Known rows, with every step that occurs
p y j b s: [-2.934  0.915 -1.593 -1.907 -2.435 -0.498  2.022 -1.683  0.575  1.742
  0.183 -1.319 -4.603  0.539 -3.267 -2.923  1.464 -1.139  0.771 -0.602
 -2.275 -0.214  1.105 -2.073]
p b: [-3.321  0.517 -1.425 -0.724 -1.678  0.298  1.990 -2.698  1.345  0.254
  1.222 -0.737 -4.056  1.013 -1.963 -1.421  1.713  0.120 -0.263  0.272
 -2.437 -0.223  0.391 -1.733]
b j: [-1.487  0.987 -0.128 -0.400 -2.059  0.395  2.197 -1.948  0.497  0.790
  1.003 -0.269 -4.237  0.964 -1.164 -2.145  0.449 -1.003  0.444  0.040
 -1.520 -0.446  2.230  1.682]
y j: [-2.099 -0.096 -0.699 -0.649 -2.419  0.104  1.513 -2.189  0.788  0.204
  1.006 -0.209 -4.442  0.827 -1.451 -2.321  0.774 -0.558  0.318 -0.024
 -1.854 -0.108  2.274  2.046]
x g: [-2.705 -0.286 -0.046 -0.542 -1.505  0.019  1.991 -2.222  0.451  0.482
  4.712 -0.970 -3.910  0.391 -0.305 -1.820  1.108 -0.596  0.118  0.167
 -1.836 -1.868  3.155 -0.561]
j y p b s: [-2.296  1.301 -1.440 -3.234 -1.524 -0.926 -1.190 -1.369 -0.051  1.370
  0.201  0.304 -3.735  0.561 -3.185 -2.299  2.122 -0.860  1.221  0.137
 -1.054  0.043  0.760 -3.248]
y j b p: [-0.442  0.458 -1.030 -0.638 -1.317  0.237  1.603 -2.055 -0.788  0.134
 -0.314  0.385 -4.305  1.640 -2.094 -2.688  2.019 -0.470  1.196  0.163
 -1.075  0.153  0.964 -0.086]
b j y p q: [ 0.540  1.815 -0.458 -0.545 -1.567  0.406 -0.466 -3.805 -0.990  1.415
  0.024  1.021 -3.129  1.610 -2.805 -2.110  2.094 -1.717  0.875  1.257
 -1.049 -0.532 -0.056  0.517]
d q: [-2.960 -0.127 -0.349 -0.458 -2.114  0.716  2.108 -5.008  0.869  0.800
  1.899 -1.385 -3.898  1.835 -1.062 -0.545  1.560  0.233 -0.830  0.135
 -2.200 -0.325  1.368  1.140]
z h: [-2.837 -0.198  0.612 -0.686 -1.961  0.660  0.779 -2.526  1.359  0.456
  2.028 -0.365 -2.690 -0.546 -0.339  0.399  0.919 -0.319  0.219 -0.358
 -2.157 -0.112  2.207  1.416]
z p y j b: [-0.805  1.093 -1.720 -0.432 -2.344 -0.049  1.120 -2.538  0.114  1.266
  0.616  0.636 -3.401 -0.304 -2.961 -1.408  2.380 -1.451  0.751  1.125
 -2.328 -0.853  0.953 -1.838]
b j y p: [ 0.161  1.698 -0.500 -0.870 -1.817  0.070 -1.094 -1.731 -0.840  1.494
  0.615  1.461 -3.519  0.686 -2.148 -2.405  1.586 -1.487  1.625  0.743
 -0.085 -0.739  2.223  0.164]
g x q: [-2.404  0.713  0.931 -0.024 -2.128  0.590  2.449 -5.462  1.225  0.589
  0.947 -1.085 -3.630  0.072 -0.272 -0.575  0.792  0.017 -0.479 -0.549
 -1.955  0.018  0.536 -0.178]
j b p y: [-1.090  1.036 -1.149  0.157 -1.875  0.462  1.645 -2.739  0.014  1.283
  0.755  0.314 -3.326  0.943 -2.460 -1.529  2.427 -0.365  0.993  0.694
 -1.741 -0.887  0.940 -3.942]
j b: [-3.665  0.446 -1.343 -0.212 -1.666  1.022  1.882 -2.595  0.880  0.398
  1.499 -1.275 -4.427  1.193 -1.397 -1.802  1.937  0.386  0.025 -0.259
 -0.916 -0.351  0.790 -1.590]
y p z h: [-0.811  0.216  1.126  0.028 -1.867 -0.378 -0.895 -2.553  0.755 -0.121
  0.506  1.137 -2.385 -1.012 -1.726  0.976  1.192 -1.368 -0.780  0.615
 -3.127  0.671  2.943  0.365]
q p: [-4.074  0.481 -0.569 -1.168 -1.846  0.367  1.334 -2.374  0.450 -0.103
  0.804  0.807 -3.582  1.129 -0.765 -1.542  1.641  0.323  0.352  0.339
 -2.490 -0.621  2.499  0.079]
g x q p z h: [-2.935  1.372  2.764  0.475 -1.071  0.096  1.415 -5.566  0.727 -0.217
 -0.613  0.355 -2.047 -1.256 -0.911  1.958  1.500 -0.927 -1.515  0.246
 -4.306  0.800  1.106 -0.077]
j b p q d: [-1.155  2.271 -0.894 -0.449 -0.807  0.794  2.868 -3.461 -0.548  0.056
 -1.123 -0.337 -2.692  3.031 -1.868 -0.381  2.519  0.263  0.273  0.494
 -1.711 -0.380 -2.557 -0.974]
b p: [-0.670  0.100 -0.059 -0.665 -1.868  0.208  1.101 -2.267  0.217  0.174
  1.002  0.767 -3.598  1.294 -0.782 -1.495  0.928 -0.167  0.679  0.405
 -1.507 -0.215  2.556  0.054]
b j y p z h: [ 0.644  1.915  1.339  0.185 -1.273 -0.219 -1.981 -2.025 -0.576  1.081
  0.083  1.470 -2.281 -0.900 -2.783  0.158  1.337 -2.707  0.333  1.098
 -1.421  0.270  2.530  0.361]
p q d: [-2.759  1.747 -0.644 -0.562 -1.861  0.625  2.838 -3.584  1.082  0.169
  0.196 -0.928 -2.831  2.159 -1.227 -0.023  1.284  0.127 -0.644  0.264
 -2.427 -0.640 -1.253  1.217]
x q: [-2.695  0.269 -0.742  0.161 -2.108  0.753  2.374 -5.176  1.154  0.002
  1.421 -1.019 -4.036  0.871 -0.921 -0.845  0.701 -0.006 -0.274  0.137
 -2.751 -0.688  0.882  0.713]
g x q p: [-3.439  1.118  0.997 -0.629 -1.619  0.443  2.337 -5.323  0.368  0.269
 -0.068  0.241 -3.217  0.363 -0.244 -0.595  1.752  0.280 -0.135 -0.118
 -2.938 -0.126  0.672 -0.325]
j y p: [-1.426  0.660 -0.909 -1.022 -2.059  0.179 -1.787 -2.214 -0.072  0.970
  1.418  1.160 -3.306  0.414 -1.737 -1.800  1.979 -0.544  1.191  0.626
 -0.093 -0.708  2.235 -1.179]

Rows
[-1.082  0.852 -0.868 -0.629 -1.815  0.430 -1.196 -4.326 -0.263  0.854
  0.923  0.822 -2.988  1.353 -2.313 -1.458  2.470 -0.635  0.382  1.126
 -0.960 -0.446 -0.006 -0.789] : j y p q
[-2.790  2.499 -0.938 -1.127 -0.494  0.471  1.515 -4.514 -1.276  1.672
 -0.329  0.140 -3.408  2.571 -3.330 -1.354  3.622 -0.765  0.500  1.316
 -2.329 -0.738 -0.651 -1.092] : d q p b j y
[-3.427  0.513  1.433 -0.057 -1.108  0.242  1.133 -5.148  0.359 -0.033
  0.284 -0.020 -2.246  0.605 -1.748  1.960  2.202 -0.612 -1.782  0.941
 -4.564  0.437  2.020  1.112] : d q p z h
[ 0.459  2.096  0.110  0.454 -1.582 -0.405 -1.260 -2.036 -0.611  0.923
 -0.067  1.377 -3.696  0.423 -3.199 -1.699  1.227 -2.363  0.065  1.399
 -0.808  0.015  2.590 -0.769] : b j y p z
[-0.995  0.367 -0.404 -0.746 -2.007  0.399  1.212 -4.364  0.605  0.116
  1.262  0.229 -2.890  0.902 -1.238 -0.207  1.342 -0.798 -0.641  1.291
 -2.621 -0.269  0.329  0.874] : z p q
[-1.705  1.293 -1.727 -1.182 -1.414 -0.061 -1.215 -2.416 -0.017  1.015
  0.766  1.020 -3.285  0.677 -2.959 -1.696  2.989 -0.484  0.975  0.984
 -0.949 -0.494  0.328 -3.228] : j y p b
[-2.192  1.562  0.514 -0.212 -2.312 -0.242  2.367 -5.377  0.135  1.201
 -0.881  0.973 -2.986 -0.292 -1.945 -1.113  2.091 -0.832  0.356  0.473
 -4.131 -0.509  0.671 -0.822] : g x q p y j
[-1.798  1.511 -0.953 -0.556 -1.461  0.153  2.746 -2.139  0.576  0.848
  0.288 -0.494 -4.278  1.261 -2.413 -1.960  1.341 -0.969  0.280  0.353
 -2.416 -0.204  0.413 -0.328] : p b j
[-0.086  0.665 -0.894 -0.643 -3.036 -0.500  0.762 -2.384  0.557  1.093
  1.085  1.342 -3.026 -0.685 -2.434 -1.087  1.267 -1.726  0.603  1.322
 -2.922 -0.866  2.430  0.099] : z p y j
[-1.045  0.917 -0.309  0.839 -0.984  0.203  1.367 -2.703 -0.011 -0.371
 -0.052 -0.054 -4.072  1.381 -2.519 -0.996  1.650 -0.739 -0.781  0.805
 -1.531  0.557  1.421 -2.755] : j b p z
[-1.356  0.481 -0.802 -0.490 -1.232  0.681  1.586 -2.340 -0.273  0.224
  0.557  0.066 -3.969  1.629 -1.453 -1.840  2.102  0.159  0.800  0.156
 -0.861 -0.163  0.981 -1.811] : j b p
[-0.158  2.203 -1.104 -0.638 -0.919  0.343  2.905 -3.213 -1.067 -0.021
 -2.052  0.093 -3.059  3.083 -2.567 -1.243  2.517 -0.339  0.622  0.538
 -2.040 -0.049 -2.616  0.739] : y j b p q d
[-2.658  0.757 -0.824 -0.751 -2.302 -0.079  2.129 -4.977 -0.184  1.348
  0.034  0.676 -3.254  1.548 -2.752 -1.144  2.871 -0.613  0.099  1.074
 -4.395 -0.866  1.520  0.438] : d q p y j
[-1.591  1.727 -0.377 -0.343 -1.819  0.633  0.386 -1.937 -0.083  1.535
  1.548 -0.318 -3.939  0.899 -1.828 -2.230  0.959 -1.315  1.058  0.381
  0.115 -0.858  1.967  0.322] : b j y
[-1.038  1.087 -0.315  0.311 -1.846 -0.350 -1.970 -2.552  0.150  0.342
  0.887  1.043 -3.485  0.185 -2.828 -0.979  1.630 -1.359 -0.410  1.236
 -0.804  0.031  2.645 -2.084] : j y p z
[-1.112  2.009 -0.480 -1.151 -1.871  0.151  1.859 -3.430  0.510  0.007
  0.031  0.296 -1.946  1.334 -1.185  0.871  1.300 -0.560 -0.397  1.090
 -2.592 -0.695 -0.985  1.451] : z p q d
[-3.431  1.324 -1.840 -0.531 -1.829  0.212  1.892 -2.620 -0.200  0.932
 -0.412  0.812 -3.795  0.905 -3.045 -2.345  3.210 -0.422  0.937  0.666
 -3.130 -0.905  0.887 -2.260] : q p y j b
[-0.175  1.707 -0.794 -1.187 -1.460 -0.264  1.875 -1.941  0.067  0.676
  0.229  0.769 -3.539  0.422 -2.263 -1.115  1.457 -1.592  0.456  1.192
 -2.592 -0.252  0.624 -0.071] : z p b j
[-1.948  2.179 -1.163 -0.520 -1.175  0.403  0.989 -2.115  0.025  1.525
  0.828 -0.407 -3.962  1.203 -3.017 -2.138  1.938 -1.238  0.891  0.700
 -0.747 -0.574  0.092 -1.719] : p b j y
[-0.079  0.563 -0.937 -0.305 -1.070  0.511  2.185 -4.101 -0.916  0.047
 -0.815  0.014 -3.949  2.609 -2.702 -2.338  2.520 -0.625  0.380  0.692
 -2.044  0.343 -1.292  0.203] : y j b p q
[-2.427  0.866 -1.836  0.224 -2.399  0.300  2.027 -2.758  0.623  1.329
  0.732 -0.563 -4.176  0.555 -3.105 -2.275  2.351 -0.730  0.543  0.220
 -2.194 -0.759  0.620 -2.062] : p y j b
[-4.653  1.241 -1.247 -2.733 -0.969 -0.499  2.831 -4.079  0.375  0.081
 -1.045 -0.594 -4.063  1.403 -2.304 -1.412  1.746 -0.058  0.185  0.013
 -4.653 -0.039 -0.262 -1.550] : x q p b s
[-0.417  1.771 -0.175 -0.678 -1.471  0.311  2.453 -3.295 -0.037  0.005
 -0.732  0.377 -2.332  2.591 -1.310 -0.067  1.360 -0.110  0.168  0.750
 -2.309 -0.412 -1.051  1.010] : b p q d
[-0.042  1.558 -1.054 -1.168 -1.399 -0.336  1.274 -1.882 -0.196  0.813
 -0.645  1.300 -3.813  1.049 -2.734 -2.215  1.995 -1.132  0.901  0.717
 -2.606 -0.014  0.584 -0.489] : y p b j
[-1.156  0.723 -0.770 -0.529 -2.979 -0.086  0.709 -2.632  1.049  1.206
  1.908  0.939 -2.653 -0.643 -1.724 -0.231  1.214 -1.196  0.256  1.293
 -2.614 -1.158  2.444 -1.611] : z p y
[-1.046  1.900 -0.807 -1.048 -1.866  0.050  1.272 -3.366  0.190  0.137
 -0.794  0.834 -2.362  1.852 -1.614 -0.151  1.909 -0.096  0.006  0.534
 -2.591 -0.470 -1.027  1.024] : y p q d
